Each row comes from the steps of one path. Every step used is in the known rows, and no mark comes twice. Write the path behind each row, first mark first.
Known rows
L T Z S E W: [ -2   3  -1   7   0 -11   8  -1  -1  10  20 -13  14   5   8  15  -8   7
 -12  -6  -5   4 -30   3 -13  -2 -10   0   2  -5   4   1  -2]
T Z S E: [  0   1   3  -4 -17 -11   9  -3   4  12  15  -8  13   5   2 -13 -20   0
 -17  -6   4   4  -5  -1   3   0  -9  -1  -3  -3  -2  -8  -1]
H E Y L W R: [ 18   1   0   6   3   7  23  -5   2 -18  -7   4  -8  -2  -8  -4   4  10
  -3   4   0  -5  -7  12   0   8   9   4  -1   2  11  10  -1]
S Z W E Y L: [ -5  -7 -31   0  10   1  -1   7  -5  -4 -13  -9 -11   3   3 -12  17 -11
   8   1   6  -3  19  31   5   5  -3  11   5  -4 -10  -4  -2]
D M: [ -8  -2  23  -9 -15  -5 -28   9   6   4  -1  16   7   2   1 -22   4  -6
   3  -4   4   2  17 -28   5  -3  -5   0  -4   0   7  -8   0]
E W N G: [ 11   1   8  -8 -23  -1 -19  -2   7  -1   2  10   2  -7 -23 -12 -12  -7
  -4   0  -1  10   8  -4  -8 -11  -2  -2   8   2  -7  -6   1]
R W E: [  1  -2 -28 -12 -25  -1  -1  -1  -1   3  -7  11  -6   1   8   3  -5  -6
   1  -2   5   3  19  -6   5   3  -5  -1   8   3  18 -13  -2]
T E W N G: [  9   4   8   0 -21  -4 -11  -8   8   6   7   4   2 -10 -25  -9 -11  -1
   1  -2   1   8  -2   0  -6   0   7  -4  12   2 -21  -2   3]
W E Y L T Z S: [-12  -3 -20  11  27  -4   6  -2  -2   2   0 -17  -1   6  19  18  12   8
   1  -4   0  -6   8  20  -4   4  -4   7   2  -1   6   4   0]
Z W R: [  3  -2 -20 -13  -6   6 -11   6   2  -4   4   9  -9   5  -4 -22 -17   7
  -5   3  -9   7   7   0  13 -10  -6  -1  -4   0  -1 -12   1]
R W E Y L T: [-10   0 -23   2   7   6  16  -3  -6  -3 -17   0 -14   2  19  30  21  -1
  10   0  -3  -5  14  11   0   8   2   9   7   5  25   5  -1]
R W E Y L: [ -6  -3 -25  -5 -10   5  23  -6  -2  -3 -19   4 -15   0  10  11  18  -1
   9  -4   5  -4  21  12   8  11   2   7  10   2  12  -3   2]
S Z T E Y: [ -3   1  12   7   2  -9   3   3  -3  -1   2   0   1   3   4  -3   1 -20
  11   1   4   1   9  13   0   4  12   0  -9  -2 -24  -2   2]
H E Y L W: [  8   1  22   6   2   8   8  -2   1 -13  -7   3   3  -4  -6   5   1   2
  -3   6   7  -7  -5  -2   1   6   3  -1  -1   2   5   9  -5]
R W N G: [  4   3  -4 -17 -37   4  -9  -5   8   3  -3   7 -10  -4 -16 -11 -19 -10
  -9   1  -3  12  31  -7   2  -7  -1  -1  17   6   9 -10  -3]
Z W: [ -5  -1   1 -12  -7   8 -23  10   0   1   2   7   2   4  -2 -13 -20  -2
  -5   4  -3   4  10 -14  14 -12 -12  -6  -3   1  -7 -14  -3]
Y L W R: [ 15  -3  -2 -15   1   2  10   0   0  -7  -6   8 -12   1  -8 -17   1   6
  -7   9  -2   1   5  -7   0  -1   2  -3   0  -4  12  -1   3]
H E Y L T Z S: [-11   1   4  23  22   3   2   1   3  -3   6 -20   4   2   8   7   1  13
  -6  -2  -1  -5  -6  11   3   6  -3   7  -2   3   7  12  -4]
U M: [  4  -1  18 -25 -17   0 -22  12   0   2   4  16   8   1   7  -7 -15 -13
   2   1   6   6  18 -14  16  -9  -1  -3 -17   2  -3  -5   1]
U W E Y L T: [ -4  -3 -19  -3  11   4  -1   9  -6  -8 -18   0 -12   3   4  25   9  -1
   7   5   1  -8  11  11  -2   8   5   9 -18   3  21  11   0]
H E: [  4   2  11   5 -17   3 -14   7   6  -4   1  11  10  -4  -5 -17 -20  -7
  -5   3   8   2  -4 -17  10  -1  -3   0 -13   6  10  -2  -5]
T Z: [ -1   0   5  -4  -8  -3 -31   6   2   6  12   3  10  -4  -3 -14 -12  -4
  -3  -2   5   5   2 -19   5  -9  -9  -5   0   1  -9 -12  -2]
T E W N: [  8   2  10   3 -27  -8  -9  -8   2   7   2   6   9 -10 -13  -8  -3  -3
   2  -2   1   3 -24 -18  -6   3  -2 -12   7   3 -17  -2   4]
L T E W N G: [  5   7  10   8  -2  -2 -16  -5   4   5  10   0   2  -7 -17  10  -8  -1
   1   2  -7   7 -11  -1 -14  -4   8  -3  11   4  -9   7   0]
E W: [  4  -1   8  -7 -14  -2 -18   7  -1   0   0  14   7  -2  -5  -6  -6  -5
   2   2   3   4 -10 -19   0  -9  -8  -5  -2   0  -5 -11   1]
D T Z W E: [-13  -4 -25   0   9   3 -10   5   4   4   9 -10   3   2  21 -15  -6   7
  -4 -13  -1  -1  11   3   4 -12 -10  -2   9  -7  -4 -15  -5]
U W E Y L T Z: [ -6  -2 -27   3  17   2 -13   6  -5  -5  -5 -11  -8  -1   1  26  13   6
   6  -2   2  -6   6  18  -4   8   2   8  -7   0  10   8  -1]
S Z W E Y L T: [ -9  -4 -31   8  28   2  -5   9  -9  -4  -9 -14 -10   6  14   7  20 -12
   8   4  -3  -4  11  30  -3   2  -3  12   3  -1   3   5  -5]
R W: [ -3   1  -3 -16 -28   3  -8   4   0   4  -5  11  -5   1   1  -4 -12  -7
  -3   2   1   7  14 -22   9  -4  -8  -4   5   4  11 -14  -3]
H E Y: [  3   4  16  11 -12   5 -10   4   4  -9  -2  10  11  -3  -1  -1 -12  -6
   2   1   7  -2  -5  -5   8  -2   0   3 -10   9   1   1  -4]
Y E W N G: [  9   0  -3  -2 -17   4   7  -8   7   4   6   2   2  -4 -25 -16 -10  -5
  -2   1  -3   6  21   2  -9 -12   2   0  10   0   5   1   1]
W N G: [  7   2  13 -11 -23   0 -22   0  10   1  -1  10   2  -4 -18 -21 -22 -15
  -9   4   0  10  24  -9   0 -12   0  -2   2   6  -1  -6  -1]
L T Z: [ -6   3   6   3  11  -1 -38   9  -1   5  15  -1  12  -1   6   5  -9  -5
  -3   2  -2   4  -6 -21  -3 -12  -9  -4  -2   4   3  -3  -4]
D T: [ -7  -2  21  -9  -8   0  -4  12   4   2  -8   8   7   3  16 -24 -13 -11
  -4   0   2   1  10 -28   5 -17  -4  -4  -9  -1  10 -12  -3]
H E W R: [ 16   1 -14   7 -16   1   1   3   5 -11   6  11   0  -6  -9 -17  -7   8
  -1  -2  -1   4 -22   5   1   2   1   4  -4   2   9  -1   1]

Which path is each row?
[-10   0   1   4   9  -6  20  -2   1  12   9 -19   5   6   9  -2  -3   5
 -16  -3  -3   0  -9   4   0   6  -5   5  -5  -4  15   8  -1] -> Y L T Z S E
[  6  -1  23  -8   5   5   2  -1  -4  -8 -12   6  -1   2  -4   9   5  -3
   1   7   4  -5   4  -9  -1  -4   0  -5   2   0  -3   0  -1] -> E Y L W
[  4   2  24   0   9   2   9  -7  -3  -1  -6  -1  -2  -2  -6  12   9   4
   6   6   7  -7  -6  -5   1   7   9  -8   5   0 -16   5   1] -> T E Y L W
[ 12  -2 -18 -22 -24  -1 -12  13   1  -6  -4  13 -13   2 -17 -17 -20   1
  -5   7  -1   6   8  -5   8  -3   1   1 -19   1  14  -8   3] -> U W R
[ -6   0  -2   8  10  -7  21  -3  -1  10  12 -18   5   3   6   7   6  13
 -12  -6  -5   0 -26   9  -8   7  -7   5   2  -8   9   8   0] -> Y L T Z S E W
[ -1   1  10   9   1  -2   1  -7  -1   8  -4  -5   2  -8  -6   2  15   1
   3   2  -6  -1 -27 -15  -9   9   2  -6   5   2  -2  15   4] -> Y L T E W N
[ 10   4  22  -1   0   2   8 -15   5  -2  -4  -4  -7  -6 -23   5   0   2
  -1   5   2  -1  13   9  -7   6  16  -4  16   1 -18  10   1] -> T E Y L W N G
[ 13   2   2   0   9   0  23 -10  -2  -5  -4   1 -12  -1  -8   4  11  13
   6   4   0  -4  -8  10   1   8  16  -1   5  -1 -10   6   5] -> T E Y L W R
[ 13  -1 -12  -8 -14  -3  -4   3   0  -5   1  15  -4  -1  -6 -15  -3   3
   3   1  -4   7 -12  -4  -1  -7  -2   1  -2   0   1  -9   5] -> E W R
[ -6   0   4   2  -2  -5  30  -8   3   7   1 -15   5   4   4  -5   2   7
  -7  -9   4  -2  -1  17   6   8  -2   6  -2  -4  -5   2   2] -> T Z S E Y L
[ -4  -2   1  -7  -9  -7 -21   5   4   8  11  -5   7   4   0 -17 -22   3
 -12  -2   5   5   9 -14   6  -9 -14  -5  -1  -2  -7 -15   0] -> T Z S
[-10   2  13   6  17   2  -3   4  -1   9  -3  -3  -2  -1   2   0   4  -1
   5   6   1  -3  -7 -17   6   7   6  -2  -8   2   3  10   0] -> Y L T E
[ -9  -1  12  -3  14   5 -11  10  -1   2  -8   4  -1   3   5  -4   2  -7
  -1   9  -3  -1   3 -20   4  -4  -3   1 -11   3  18   5  -1] -> Y L T
[  5   1  12  -2   1  -6  34 -12  -1   3   5 -16   4   5   2  11   1  10
 -15  -4   3  -4  -6  14  -6   7  -2  -1   7  -7  -5   3  -1] -> T Z S E Y L W
[-12   0 -34   9  15   5   4  -6  -5   1  -3 -11 -10  -2  18  30  25   6
   9  -7  -3  -3  10  16  -3   9   0   8  18   3  14   4  -2] -> R W E Y L T Z
[ 11  -2 -23  -2  -6   2  21  -3   1   1   4   7  -3   1  -9 -19  -1   6
   6   1  -6   3   2   3  -1  -9   1   2  -1  -3  14  -2   5] -> Y E W R
[-11  -4 -31   5  17   7  -7  -4  -1  -2   1 -10  -6  -1   5   3  14  12
   6 -10   2  -5  13  25   9   4  -6   5  10  -3 -16  -5   0] -> T Z W E Y L
[ -2   0  14   2  -4  -1   7  -3   0   1   7  10   3   0   0   3  -4   4
   6  -4  -1   1  -8  -5   0   4   8  -8  -8  -5 -18  -3   6] -> Z T E W
[ -7   2   9  10  17   2  -1   1  -3   7   0  -3  -2  -4  -1   9  14   7
   8   3  -1  -2 -24 -11  -2   8   5  -1  -1  -1  -2  10   2] -> Y L T E W
[  7   1   8   9 -17   2 -11   5   3  -6   3  11  11  -7  -9  -9 -10  -1
  -1   0   6   2 -20 -11   2   1  -5  -1  -5   2   2  -3  -3] -> H E W
[  2  -2  -3  -1  -8   3   5   1   0   5   3   6   8   0  -7 -10  -4  -3
   4   2   1   0   4 -11  -1 -10  -4  -3  -2  -2   8  -4   1] -> Y E W
[ 14  -1   1  -9   7   3  16  -4  -2 -13 -10   8 -12   2  -4   0   9   6
   0   6  -3  -2   4   7  -2  -3   6   0   1  -1   4   2   3] -> E Y L W R
[ -6   7  20  12  13   0 -11   2  -4   2   2   2   8   1   9  25  -3  -4
  12   5  -1  -2 -13 -11  -1  -3   6  -3  -7   9  -8   6  -2] -> L T E Y
[ -1   0  27   1  17   4  27  -9  -3  -7  -5   3  -5   3   2  16   7   5
   4   2   0  -8   6   4   0  10  16  -9  -4  -5 -16   7   4] -> Z T E Y L W
[-12   1   8   9  26   5 -15   3  -3   0   3  -9   3  -2   8  14  15   2
   6  -1  -3  -2  -3  -2   0  -4  -1   4   0   3  -2   6  -2] -> E Y L T Z
[-14  -3 -33   6  30   7 -18   2  -2   4   8 -14  -5   1   9   5   9  12
  -1  -4  -5  -3   6  10   3   2  -8   3   6  -4   4   1  -4] -> Y L T Z W E
[ 18   1   3  -7  -3  -1  44 -12  -2  -9  -8   4  -6   3  -2   4  10   4
  -4   2  -4  -3  -9  18  -4   7  11   5  -2  -2  10   9   3] -> S E Y L W R
[ -9  -1 -17  13  28   1  -7   0  -3  -1  -1  -8   2  -1  15  20  21   3
  10  -5   1  -6   3  14  -5   3   1   8   3   2   5   8  -1] -> W E Y L T Z
[  3  -1  18   3  15  -5  21  -3  -6  -5  -4  -7  -6   3  -1   2  14 -11
   5   6   4  -5   8  14  -7  10  16  -3   2  -8 -20   7   1] -> S Z T E Y L W
[  1  -1   3   4  -4 -10   0   4  -3   3   8   0   1  -1  -3 -10   2 -14
   6   0   3   5  -7   6  -7   5   7  -3  -3  -8 -21  -4   3] -> S Z T E W
[ -9   1  17   3  19   6  -4   6  -4  -4 -13   2  -1   3   9  14  10  -6
   7   6  -3  -4   2  -9   2  -4   1   4 -10   6   9   8  -1] -> E Y L T
[  0   0  18   5 -20  -7   5  -4   4   8  -4   0  10  -7   5 -17  -1  -3
   1  -7  -1   0 -21 -22  -9  -4   0 -11   8  -1  -8  -3   2] -> D T E W N
[ -2  -4 -10   0   3   1   9  -2   0  -5 -18   7  -3   0   7   2  14  -5
  11  -1   8  -7  14  10   5   6   3   7  -6   2   4  -1   3] -> W E Y L
[ 12   0 -23  -1 -17 -14  25  -7   4   6  18  -7   3   2  -3 -13  -7  16
 -12 -11  -4   7 -23  20  -5   2  -5   4   5  -8  -2  -6   5] -> T Z S E W R
[ 13   0   0  -4  -2  -4  -1  -2  -4 -10  -5  11   6   3   7  22  -2  -7
   3   3   7  -5   5   2 -10  -5  -2  -5   3   2   0  -5  -2] -> L W E Y
[  7  -3 -24 -17 -23  -3 -17  12  -1  -3  -9  12  -4   1  -9  -3 -18  -6
  -2   4   9   0  15  -4   4   3  -3   0 -17   1  14  -9   0] -> U W E
[  5   0   7  -6 -24 -11  26  -2   1   6   3   3   9   6   0  -5 -16  -1
 -12  -3   2   3 -16   1  -2   0  -8  -1  -6  -4   3  -6   2] -> Z S E W
[ -8   4  11  13  17   1  13  -4  -2   4   4 -11   7  -1  10  17  15   0
   2  -6  -4  -3 -16  10  -2   4   4   8  -3   1   4  14  -3] -> S E Y L T Z
[-13  -1  -3   8  18  10 -18  -5  -2  -1   2 -17   0  -2   2   8  12   7
  -2  -4 -15  -1  -3   4  -2  -5 -10  -2  12   3  -9   8  -3] -> E Y L T Z W N
[-11   2 -28  12  26   6 -26   2  -5  -3  13 -10   4   4  17  30   2   7
   6  -6  -7  -3   1  18  -3  -8  -9   2   9   3  -8  -3  -6] -> L T Z W E Y
[ -5   6  15   6   7  -2 -16   6  -1   8   6   3   7   0   5   8 -11  -5
   4   7   0   1 -13 -22   1  -2   3  -6  -7   6   1   3  -2] -> L T E
[  8   0   6   0  17   3  39 -13  -1 -12  -3   4 -16   4   1   9  11  14
   5   0  -6  -6   6  19   0  10  22  -3  -4  -6  -9  10   8] -> Z T E Y L W R
[  8   0  -1   1 -34 -15  14 -13   5  11  14 -10  16  -3  -6 -10  -9   3
 -17 -11  -3   6 -24   1 -13   2 -13  -5   9  -4  -6  -3   2] -> T Z S E W N
[ -7  -2  11   7  11  -5  18   0  -3  -1  -7  -6  -8   2   2 -11  17 -14
  11   0   5  -3  13  18   5  12  16   4  -8  -5 -20   5   4] -> S Z T E Y L
[-18   1  -3   8  33  13 -20   4  -4  -1   7 -15  -3   2   6  15  10  11
   3  -2 -10  -2   0   7   6  -7  -7   2   7   0 -11   3  -4] -> E Y L T Z W
[  6  -3  19 -15   0   2  -3   2  -1  -2  -8   8  -1   1  -8  -9  -2  -4
  -8  10   5  -2   7 -22   0  -3  -3  -8  -1  -3   5  -3  -2] -> Y L W
